Each row was made from one walk, in order. Every step used is in the known rows, and no mark comes twice. Write each row's walk.
Known rows:
pozo -> vepev -> ropu: [ -1  11 -27  17  -9  32  -8 -19  -1  -1 -21  -9 -20  15  -4   6   9  19
   1  16  31 -18   7]
vepev -> ropu: [ -2  -2 -51  25  21  35 -10 -12  -3   2 -25   2 -11 -22  -7   4   2  26
   4   4  40  -2  -9]
sidal -> tesi -> vudi: [  8  11  -1  -8   2 -54 -13  13 -15   5   1   8  -3  22  -8  -6   7   2
  11   1   5  -2  12]
vudi -> tibe -> pozo: [ -9  -8  55  -6  38  29  21  13  10  -7 -12  -6  18 -31   6  -1 -12 -18
  -9  -1 -18   6 -12]
mifi -> vepev: [  7   6  22  17 -14  24 -23 -14   3   0  -7  -7  -1  -9  -8  -6   8  26
  -6 -10  22 -21  -4]
rabul -> vudi -> tibe: [ -8  11 -17  -9  28  56   1 -27  -5   5   5  -2   6 -25   1  -8  -7 -14
  10  -1 -16   3  -3]
sidal -> tesi -> vudi -> tibe -> pozo -> vepev: [ -2   6  39 -21   2 -66  -1  30  -2  -3  -1   0  11  23  -1  -2   2 -16
  -5  15 -29   3  16]
morum -> mifi -> vepev -> ropu -> tesi -> vudi: [ 24  -8   9  26 -21  15 -34 -17   5  13   2   6   7  -4   0   5  -5   8
  -8   8  14  -9 -18]
vepev -> ropu -> tesi: [-10  -9 -63  22  11  28  -9 -11   3   6 -21  13 -18 -27 -11   9  -6  20
   4   2  26  -4 -24]
vudi -> rabul: [-14   0 -29   0  -7  63  12 -31  -4   0   7   8 -36 -22  -1  -4  -1  27
  13  -4  24   4  -3]
morum -> mifi -> vepev: [ 22   1  44  21 -17  53 -24 -23   3   6  -4  -2  10   4   4  -2  -3   5
  -2   0  24 -19 -13]
sidal -> tibe -> vudi -> rabul: [ -3 -10 -26   4  23   7  13 -18   4   3  34   1 -30   6   9   5  14  24
  20 -13  15  11   2]
sidal -> tesi: [-10   7 -10  -1   2  -8  -8   7  -8  -2 -21   9  -4  13 -11  -3   3  10
  14   0  10 -10   3]
mifi -> vepev -> ropu: [  1  -3 -22  27  -8  15 -29 -10   7   1 -21  -5   0 -21 -12   1  11  42
 -12   2  32 -11  -8]
ropu -> vepev: [-18   3  13  10  30  37   1 -31  -4  -6 -30   8 -16  37  -9 -12   2  -2
  19  -7  23 -16  -1]
sidal -> tesi -> vudi -> rabul: [ -2   4 -20 -14 -12 -41  -7   4 -12   3  12  14 -19   9  -7  -6   6  16
  12   6   1  10  13]
tibe -> sidal -> tesi -> vudi -> rabul: [ -6   4 -57 -14 -60 -31 -12  20  -7 -12   4  11 -12  42   2  -1  -4  22
  10 -10   6  -1  19]
sidal -> tibe -> pozo -> tesi -> vudi: [ 23  -4  18   3   7 -31  30   1  -5   0  10  -6  15 -16   3  -2  24 -19
   0 -14   0  -1  11]
morum -> mifi -> vepev -> ropu -> tesi -> vudi -> tibe: [ 19 -12  27  19 -13  11 -26  -3  13  12   5   3  11 -11   4   7 -13  -3
 -13  10  -1  -1 -24]
pozo -> tibe -> sidal -> tesi -> vudi -> rabul: [-15  -4 -10 -11 -12 -34  15  34   2  -4  -9  -5  10  17  -3  -1   1   8
   4  -9 -29  15  15]
rabul -> vudi -> tibe -> pozo: [-15   3  -2 -14  31  47   6 -19  -1   1  -1   0  22 -37   1  -7  -7 -16
   1   4 -28   8   0]
tibe -> vudi -> rabul: [-35  -1 -13  -9  20  33   1 -33  -3   6  31  15 -30  13   1   0  -7  35
  12  -2  24  22  -8]
morum -> mifi -> vepev -> ropu -> tesi -> vudi -> tibe -> sidal: [ 19 -13   7  17 -41   7 -28   6  16   5   2   2  17   7   8   9 -18   0
 -15   4  -2  -4 -20]

Write each row's walk:
[  5  17  46 -14  -1 -19  23  -5 -13   8  18  -6  16  -6  -6  -9  -4 -38
  -6  -9  -6  15  -8]
pozo -> tesi -> vudi -> tibe
[-23  -3 -29 -11  13  37   5 -19   6   3  -4   3  14 -31  -2   2  -7 -14
  -5  17 -33   5  -4]
rabul -> vudi -> tibe -> pozo -> vepev -> ropu -> tesi
[ -5   0  12 -13   4 -71  -4  34   1  -2  -7   2  13  13  -3   4   3  -6
  -9  24 -24   9  13]
sidal -> tesi -> vudi -> tibe -> pozo -> vepev -> ropu
[ 14 -11   4  -2  -3 -23  35  -6  -3  -1  18  -2   4 -25   4  -1  23  -7
   0 -11  -5   9  11]
sidal -> tibe -> pozo -> tesi -> vudi -> rabul
[  2  16  27 -16 -28 -24  18   5 -12   1  14  -6  20  13  -1  -6  -7 -34
  -8 -15  -8  13  -4]
pozo -> tesi -> vudi -> tibe -> sidal
[ 20 -10   5  13  23   8  20   2   4  -7  -5  -7   2 -21   7   2  20   0
   6 -15   9 -13   8]
sidal -> tibe -> pozo
[ 15   1  53 -10  32 -24   7  15  -3   1  16  -6  12 -15   7  -6  -6 -23
  -9  -2 -14  12   1]
tesi -> vudi -> tibe -> pozo
[-19 -14  29  -3  14  18  17  12  18  -6 -15  -5   9 -21   2   9 -12 -14
 -17  14 -26   2 -14]
vudi -> tibe -> pozo -> vepev -> ropu -> tesi
[-16   8 -50 -19 -13  22  -6   1  -2  -5  -5   1  15   5   1  -4 -12  -8
  10  -3 -27   2   7]
rabul -> vudi -> tibe -> sidal -> tesi
[ 20   8  11  -9  -5 -20  -5  22  -3  -4  17  -9  -1  19  12  -4 -11 -16
  -1 -15  -6   5   4]
tesi -> vudi -> tibe -> sidal
[  6  -4  -4  10  37  -5   6  -7   2   3  22  -5 -15  16   9   5  16  11
  18 -17  19  -3   2]
sidal -> tibe -> vudi
[  4   9 -41  -8 -49 -39 -19  28  -9 -11  -5   6   1  52   1  -1  -4  10
   9 -14   9 -10  18]
tibe -> sidal -> tesi -> vudi
[-10   2  26 -15 -10  -7  27 -15 -12   2   9   9  17 -25  -6  -7   5  -9
 -11  -1   0  19   2]
tibe -> pozo -> tesi -> vudi -> rabul
[ 17 -10 -13  17   8   0  15   1   8  -8 -13 -12  -3  -8   7   9  26   8
   0   3   9 -17  16]
sidal -> tibe -> pozo -> vepev -> ropu
[  4   7  20 -14  14 -56  -5  28  -6   3   3   3   3  12  -4  -5  -2 -12
   4   4 -17   7   6]
sidal -> tesi -> vudi -> tibe
[ -1   3 -12   5  -9  -3  -4  -4   5   4  -1  -6 -20  11  -1   9  -1  -4
  -5  17  -3  -7  -4]
pozo -> vepev -> ropu -> tesi -> vudi -> tibe
[ -2   1 -36   2 -38  -5  -7   6   8  -3  -5  -7 -18  29   3  12  -6   0
  -7  10  -4 -10   1]
pozo -> vepev -> ropu -> tesi -> vudi -> tibe -> sidal
[  2  -2  34 -12   2 -16   6   5   5   4  17   4  -7  -1   3   2 -10 -28
  -6   0 -26  -3 -10]
ropu -> tesi -> vudi -> tibe -> pozo -> vepev
[ -6   1   0  -5 -12  32   6  24  10 -13  -8 -11   4  11  10   2 -20  -8
   0 -17  -8  -5  -9]
vudi -> tibe -> sidal
[ -4  -4  -1   4  -4  -9   1  -4   1  -1 -10   4   1  -4  -2   6   5   4
 -13  16   3  -6   6]
tibe -> pozo -> vepev -> ropu -> tesi -> vudi
[ 12   0  33  -5  20 -32   2  13   1   0   8  -9   9  -5   6   0  -1 -14
 -15  13 -12  10   6]
tesi -> vudi -> tibe -> pozo -> vepev -> ropu
